Each row was made from one path, in order. Every step used is in the known rows, and no mark comes twice. Write each row's path.
Known rows
mebaz/mibu/tiro/nive/zigad/redaz: [ -3  -5   4   2  -5  -4   3   3  12   2   9   4   2   3  -2  -9 -12   3
   7  -1  37]
mibu/tiro/nive/zigad/redaz: [-2 -5  2  1 -5  0  2 -3  9  3  6  3  0  4 -4 -1 -9  2  0 -1 13]
mibu/paka/redaz: [  1  -7 -12  -4   8   7  -1   4 -15  -4  -3  -2   1   2   0  -6   5   2
   7  -2 -21]
redaz/zigad: [ -2   3  -7  -3   6   4  -6   4  -1  -6  -7   5  -1   1   4   1   1   1
  -4  -3 -20]
mibu/fufazif/nive: [  1  -3   5   0   7  -6   2   3  -5   0 -15  -1  -4  -3  -3  -1   3   4
  -3  -2  -8]
fufazif/nive/tiro/mibu/paka/redaz: [  7  -5   1   4  -3   2   2  -7 -15   2  -3  -9   0   3   1   8   7   0
   8   5 -14]
fufazif/nive: [ -1   0   2   0   4  -2   2   4  -5   3  -8   1  -3  -5   2  -5   1   0
  -7   0 -13]
fufazif/nive/tiro/mibu/paka: [ 6 -3  5  2 -4 -5 -1  0 -9  4 -5 -7 -2 -3  1 10  7  1  3  5  3]
fufazif/mibu/tiro/nive/zigad/redaz: [ -5  -7   6   1  -7  -6   4  -1  11   1   5   1   0   3  -6   0 -10   4
   1   1   8]
zigad/nive: [ -5   2  -1  -2  13   6   1   6   2   1  -1   3  -1  -4  -2 -17  -1  -4
 -12  -3   5]
tiro/nive: [ 5  4 -5 -2  5  4 -4  6  1  3  5  1  1 -3  3 -3 -3 -3 -4  0 13]
mebaz/mibu/tiro/nive: [  4   1  -5   4  -5  -4  -2   6   6   5   7   3   3  -2   3  -6 -12  -1
   4   0  45]
nive/tiro/mibu/paka/redaz: [  6  -3  -5   1  -5   7  -3  -6 -12  -1   5  -9   2   4   1   8   8   0
  10   3  -9]
zigad/nive/tiro/mibu/filoz: [-1  0  4  5 -1  5  5 -3  5  8  6 -3  0  0 -2  2 -4 -5 -6  2 15]
redaz/zigad/nive/tiro: [ -4   4   1   1   6  10  -4   3   5  -2  -3   4  -1   4   0  -4  -4  -2
 -13  -1  -3]
mibu/tiro: [-2 -1 -6  2 -7  0 -2 -1  0  2 -1  2 -1 -1  0  0 -3  2 -2 -1  2]
redaz/zigad/nive/tiro/mibu: [ 0  8  3  2  4  6 -3 -5  6 -1  0  0  1  2  2  4 -1 -4 -8  2  7]
tiro/mibu: [ 1  6 -1 -2  0 -1 -1 -3 -1  0  3 -3  0 -4  4  2  6 -3  1  2  0]
mebaz/mibu/tiro: [-3  0 -3  4 -9 -4 -1  6  3  2  2  4  1 -2  2 -9 -6  3  4 -2 25]
zigad/redaz: [ -6  -2   3  -5   8   6  -3   5  -5  -2  -1   3  -3  -3   0 -12   0   2
   0  -1  -3]
paka/redaz/zigad: [ -1   2 -11  -1   7  10  -2  -3  -7  -8  -4   2   1   5   4  -1   0   0
   0  -3 -36]
paka/mibu: [ -3   9  -2  -4  -4   0  -1   8  -3  -4   4   6   0  -4   5  -4   3  -4
   2  -3 -22]

Which path is each row?
[  6   1   7   1   6 -10   3  -5  -4   1 -12  -6  -2  -5  -2   8   6   0
   4   1   1]
tiro/mibu/fufazif/nive
[  1   6  -1   3   6  13   0 -11   1  -3   2  -3   3   7   2   3  -2  -5
  -3   2 -10]
paka/redaz/zigad/nive/tiro/mibu
[ 5  1 -7  4 -4  0 -3  2  4  5  5  2  1 -1  1  1 -8 -2 -2  0 24]
mibu/tiro/nive
[  5  -2 -10  -3  20   7   1  -3 -10  -8  -9  -3   3   3   0  -2   2  -6
   6  -2 -13]
tiro/mibu/paka/redaz/zigad/nive
[  1   5  -3   2 -17  -6   4  -1  11   1  11   7   3   3   2   7  -6  -4
   2  -2  -5]
paka/mibu/tiro/nive/zigad
[  2  -2  -5   3 -11  -3   2  -5  12   4   7   3   2   3  -2   7  -5   1
  -4  -1   9]
mibu/tiro/nive/zigad
[ -3  -6  16  -2   6 -12   7 -10   0  -1 -10  -4  -3   0  -7   6   6   5
   7   1  -8]
tiro/mibu/fufazif/nive/zigad/redaz
[  1   4  11   2  -8  -6   1   3  -4   0  -6   2  -2  -1   0   7   3   1
   2  -1 -15]
paka/mibu/fufazif/nive/tiro
[  1   6   4   2 -10   2  -4  -6   2   3   8  -5   1  -1   2   7   6   0
  -1   4   7]
nive/tiro/mibu
[  5  -1  -6  -5   3  -3  -3   2 -10  -2  -2  -4   0  -5   1   3   9  -2
   7   1   4]
tiro/mibu/paka
[  2  -2  10   0   0 -14   7 -11   4   0  -8  -5  -1   0  -4  13   9   4
   1   0 -14]
tiro/mibu/fufazif/nive/zigad
[ -4   4  -4  -3  16   6  -2   6   3  -5  -8   6  -1   0   1  -9  -4  -4
 -12  -4  -7]
redaz/zigad/nive
[ 4  3  6  1 -7 -2 -3 -8  0  1  2 -6  0  2 -2 12  6  3  3  2 13]
nive/tiro/mibu/fufazif
[ -1  -3   0   2 -14  -9   5  -2  14   2   6   2   1   3  -3   7  -8   3
  -4   1   3]
fufazif/mibu/tiro/nive/zigad
[  0  -7  -9  -4   7   2   0  10 -13  -4  -1   0   3   1   2 -13   2   4
  13  -2   1]
mebaz/mibu/paka/redaz
[-2  2  3 -1 -9 -3  3  0  8 -1 11  7  1  2 -1  0 -7 -2  7 -2  1]
paka/mibu/tiro/nive/zigad/redaz
[ -4   1   4   1   3   9  -2   4   5   4   5   2  -1   0  -2 -11  -2  -2
 -14  -1   9]
zigad/nive/tiro
[ -2  -6  -4  -6   3  -5  -1  13  -8  -4  -7  -1  -2  -4  -2  -4   4   4
   2   1 -11]
fufazif/mibu/paka
[-10  -5   6  -6   2   2   1   1   3  -3   2   3  -2   2  -3  -9   2   5
  -1  -2 -17]
nive/zigad/redaz
[ 2  4  9  5 -7 -3  0 -7 -1  5  0 -5 -2 -3  3  9  5 -1 -3  6  1]
fufazif/nive/tiro/mibu
